Each row comes from the steps of one walk. Every step used is in the known rows, and no mark comes twice. Write the walk behind each row, first mark first.
Known rows
u e v k: [ 28.3  -9.1 -16.5   9.7  -8.6   3.8  36.6  27.5  -3.6  -1.4 -20.2  20.3
  16.1   2.6  -1.6 -18.3  -7.4  14.2  -4.0  19.9 -14.6]
p m v k u: [ -2.8   4.9  55.9 -24.0 -19.4  -7.3  29.4  47.5  -4.4 -10.3   0.1  -1.7
 -14.4   3.7 -32.8 -17.0   5.1  22.0  40.5  21.1  35.0]
s u k v m p: [ 25.2 -21.4 -18.1   5.7  -0.1  -2.0  30.9   9.5  13.8  -8.9 -42.6  21.1
  -7.3   4.5 -18.6  -3.3   9.9  68.8  24.5  28.2  20.7]
p m v: [ -4.1  -7.3  58.6 -17.8  -7.2 -31.5  25.9   9.2   1.7  24.9  -9.5  17.6
 -11.8  11.5 -17.1 -15.8   3.1 -22.4  35.1  -0.4  21.5]
p m v k u e: [ 12.6  15.1  -1.4   5.7 -16.7 -15.7  37.7  39.4 -14.6  -5.3  -2.3   2.9
  -0.7   1.5 -20.7 -22.3   3.6 -51.7  53.8  15.1  44.9]
k v: [-22.0 -29.5  10.2 -22.2  -5.4 -19.0   8.9  35.2   3.0  21.7   1.0  26.6
 -20.2  -5.7   0.6 -10.7   4.6  32.0   8.2  18.1  18.4]
k u e: [  2.9  13.4 -13.4   9.6 -13.8  -9.4  21.8  43.2 -22.3   3.5  -2.0  14.2
   2.2   0.4  -8.6 -21.4   1.9 -59.0  50.7   5.5  37.9]
p m: [-19.9   5.0  67.5  -3.4 -13.4   3.4  19.6  -1.4  24.6  23.7  -6.6  12.9
 -15.9   5.5  -7.3 -23.5  -3.3 -18.6  18.4   4.0  20.1]
k u: [-17.4   5.2  48.0 -16.7 -15.8   2.3   8.2  49.5 -11.6   1.9   2.9  12.2
 -11.6   2.3 -16.4 -16.6   2.3  11.6  36.8   7.6  26.4]
s u m: [-12.4 -18.0 -39.0  20.6  -1.3  23.1  23.6  13.3 -18.7  -6.5  -0.7  13.4
  29.8   1.0  -7.8 -19.6  14.4 -19.2  -1.7  -6.6  -1.9]
e v k u m p: [ 10.6 -13.8   1.5  11.1  -4.8   7.6  32.6  11.5   5.1 -11.2 -24.4   5.8
   1.9  10.4 -36.7  -6.1   6.6  56.2  34.8  26.0  23.4]
e u k v: [ -6.1 -18.1 -15.3  -6.3   3.1   5.2  15.6  45.7 -11.7 -13.2   4.2  19.8
   4.3  -9.7 -11.8  -7.8   8.4 -12.7   4.1  18.1  -1.0]
e u k: [ 11.4   2.4 -22.7  14.4   1.0  33.4  20.1  31.5 -17.2 -26.2 -13.1  19.6
  29.5  -1.1 -13.1 -13.6   4.6 -71.5   5.5   5.2 -16.1]
s u: [ -7.3 -13.5 -13.7   8.8  -1.2   0.9   6.8  24.4  11.0   9.6  -7.6  22.9
  16.2   0.9  19.8 -17.9  -6.1 -14.0  13.5  -4.1  -2.1]
k v s u e: [  2.5  -1.5 -73.7  20.8  -1.8 -35.3  21.6  36.5   1.5   0.3  21.3  16.7
  17.3  -5.5  28.1 -25.6   5.8 -58.1  22.8   3.3  28.1]
s u e v: [ 23.6   2.2 -14.1  30.4   7.9  -2.8  17.1  34.9 -21.6  10.5  -4.2  29.9
  33.3   3.5  14.3 -17.3 -14.0 -12.4   2.1 -11.1 -38.9]
u e v m p: [ 40.7  -9.8  -1.2  11.5   0.0  -7.2  34.2   4.0   6.0   3.9 -50.6  28.7
   0.8  11.1 -14.5  -5.5   0.1  60.2  21.6  19.6   5.9]
v k: [  4.9 -20.4  -5.9 -11.5 -18.3   4.8  31.5  17.2  17.5   3.1 -26.2  17.7
  -3.7   2.1  -3.3 -18.3  -0.1  14.7   4.7  28.3  16.0]
k v s u m p: [ -3.5 -26.3 -41.7  14.5   2.3 -16.1  25.3   4.1  23.3  -5.9  -6.0   9.3
   4.0   5.3  -9.1  -9.2  13.0  37.6  26.0  21.9  34.4]
v k u: [ -6.3   1.5  33.8 -18.4 -21.0   6.8  22.4  51.0  -3.0 -11.8  -3.9   4.2
 -10.6   0.3 -21.8 -17.5   3.1  28.4  30.0  23.7  30.0]
s u k v: [-10.8 -22.1 -29.7   6.3   0.9   5.5  13.4  41.3 -10.9  -7.2   5.3  19.6
   2.3  -7.1  -5.4 -12.4   9.6   4.7   8.9  13.7   2.4]

Write each row's walk
[ 19.2 -25.4   4.5  -9.9  -4.3 -13.9  29.0   5.9  19.4   6.5 -45.4  25.3
 -20.5   5.6 -17.7  -2.3   8.1  81.8  25.6  31.5  30.4] | k v m p
[ 42.0   1.0   0.9   7.9  -2.0  10.8  36.7  27.4 -34.9  -1.2 -30.5  35.7
  19.4   3.0  -5.1 -16.4   6.5  39.6 -20.8  -2.1 -31.6] | u e v m
[ 30.1  -8.8 -26.1  15.0  -5.2   4.8  35.5  30.7  -1.1  -5.4 -18.6  17.8
  23.6   1.3   3.4 -18.5  -9.1  12.2  -3.3  17.2 -18.6] | s u e v k
[ 14.9 -24.8  -1.3 -19.8 -14.3 -18.0  37.6  21.0   5.3   4.0 -25.9  17.8
  -3.3   6.4 -12.8 -14.6   4.2  10.4  16.0  25.0  19.3] | m v k
[ -6.3 -11.8 -34.1  -1.5   1.7 -41.7  13.4  33.5  14.1  -1.0  27.2  17.6
  18.1   2.0  31.2 -22.9   8.1 -10.6   7.7  -4.3  11.8] | m v s u
[ 23.6 -21.9  -8.7   0.0  -3.6  -2.6  32.3   6.7  11.1  -4.2 -45.7  23.4
 -14.9   5.9 -23.7  -3.3  11.4  68.9  24.9  31.2  25.3] | u k v m p
[ -3.3 -14.1  13.0 -13.3  -5.6 -17.2  29.5  32.3 -40.1   0.0   0.5  13.6
   6.7   8.9 -34.8 -12.7  19.7  -9.4  32.3  -2.4  20.4] | k u m v
[  0.3  -0.5 -60.6  29.5  -1.8  13.4  19.3  30.1  -6.6 -27.1  13.3  15.6
  27.8   1.1   8.7 -25.5  14.0 -43.6   3.5  -0.1  -3.4] | v s u k
[  3.2 -16.0  -5.8   6.2  -9.3   5.6  33.0   6.9  11.0 -10.7 -27.3   3.8
  -4.8   9.6 -36.9  -7.2  10.3  41.5  42.6  29.6  42.4] | v k u m p
[-18.3 -16.0 -39.4  -0.6   1.6 -33.6   8.1  40.5  22.2  -2.1  34.8  15.7
  10.0  -6.2  35.9 -22.8   7.8  12.5  -4.1   4.0  12.6] | k v s u
[ 14.6 -26.7 -27.1  -5.1  -9.7  -5.4  43.8  19.7  -5.8 -10.5 -18.8   9.8
  13.9   4.8 -19.0 -15.4  11.7   5.2   9.9  18.7  12.9] | s u m v k
[ -9.9 -12.2 -14.8 -22.1  -6.5 -63.8  20.9  29.5  10.1   6.7  32.5  21.8
  -2.4   6.1  21.7 -24.5  19.1  -3.4   4.5   5.0  30.1] | m v s
[ 38.4  -3.1  10.5   8.2  -2.0  -5.0  33.4  15.3   0.9  -2.5 -44.1  22.8
  -1.8  10.3 -21.6  -5.3   0.9  67.9  29.4  20.7  10.5] | k u e v m p
[-14.2  -2.4  11.9 -20.0  -8.1 -61.1  25.2  21.4  19.1   7.6  37.6  13.2
  -7.8   6.8  15.7 -27.2  18.0 -10.1   5.9   4.3  34.3] | p m v s
[  6.1   3.6 -72.2  25.7  -3.7 -29.8  22.5  29.9   1.7   0.5  13.8  18.1
  22.9  -2.0  29.7 -27.7   3.8 -73.2  24.9  -1.1  25.9] | v s u e
[ 12.5 -26.9 -17.9 -12.0 -12.9  -6.7  45.3  16.4  -8.0  -5.5 -21.2  12.0
   6.7   5.7 -24.0 -15.5  13.5   7.7   9.4  22.0  17.9] | u m v k
[ 38.8   8.0  11.8   4.9  -3.6  11.7  35.9  39.1 -40.7  -7.7 -23.0  30.3
  17.2   2.4 -12.6 -16.4   7.5  47.1 -12.9  -1.1 -26.9] | k u e v m
[ 11.4 -20.9   8.1 -22.5  -8.0   0.5  29.2  30.2 -15.4   3.0 -24.2  31.2
 -10.9  -4.7  -9.1 -12.4  17.4  68.9 -16.8  14.7   3.2] | k v m
[-12.3 -22.4 -16.4  -1.5  -4.1   4.2  15.7  37.5 -13.5  -1.3   0.4  22.4
  -8.0  -5.0 -13.5 -12.1  11.9   8.5   8.2  18.2   9.0] | u k v
[  0.4 -20.9 -40.9  18.7   0.3 -10.6  26.4  -2.4  23.5  -6.1 -12.7   9.9
   8.9   8.7  -8.0 -11.3  11.4  21.9  27.4  16.7  32.8] | v s u m p
[ 41.9  -9.5 -10.2  16.8   3.2  -5.7  32.8   6.8   8.5   0.1 -47.3  26.2
   7.8   9.7  -8.9  -5.6  -1.6  59.1  22.1  16.3   0.6] | s u e v m p
[ -9.4 -12.6 -49.2  22.6   3.7   6.3  25.0  22.9 -17.1 -16.2  27.1  12.0
  37.9   0.4   5.3 -23.7  18.3   0.5 -20.9  -8.8 -12.1] | e v s u m
[  4.7  -2.7 -58.0  25.4   0.4   2.1  22.8  31.5 -12.7 -26.4  13.4  15.5
  28.2   3.3   3.7 -23.5  15.7 -45.6  10.0  -1.2  -2.0] | m v s u k
[  4.2   4.5  43.4 -12.6 -14.4   9.9  22.4  57.2 -11.6 -13.0   0.3   6.8
  -1.5   1.6 -21.8 -15.4  -2.5  51.6  17.4  18.4   3.8] | e v k u
[  1.8   3.7 -39.5  27.0  -0.3   4.2  25.6  25.5  -5.4 -26.4  16.2  10.1
  24.4   3.7   0.2 -25.5  14.9 -48.7  11.5  -1.6   0.9] | p m v s u k
[ 22.1   1.8  -0.7  20.9   2.9  -4.3  19.2  30.9 -24.9  16.9  -8.7  33.0
  23.0   5.4   7.1 -17.0 -11.4  -9.6   1.9  -6.3 -32.1] | u e v
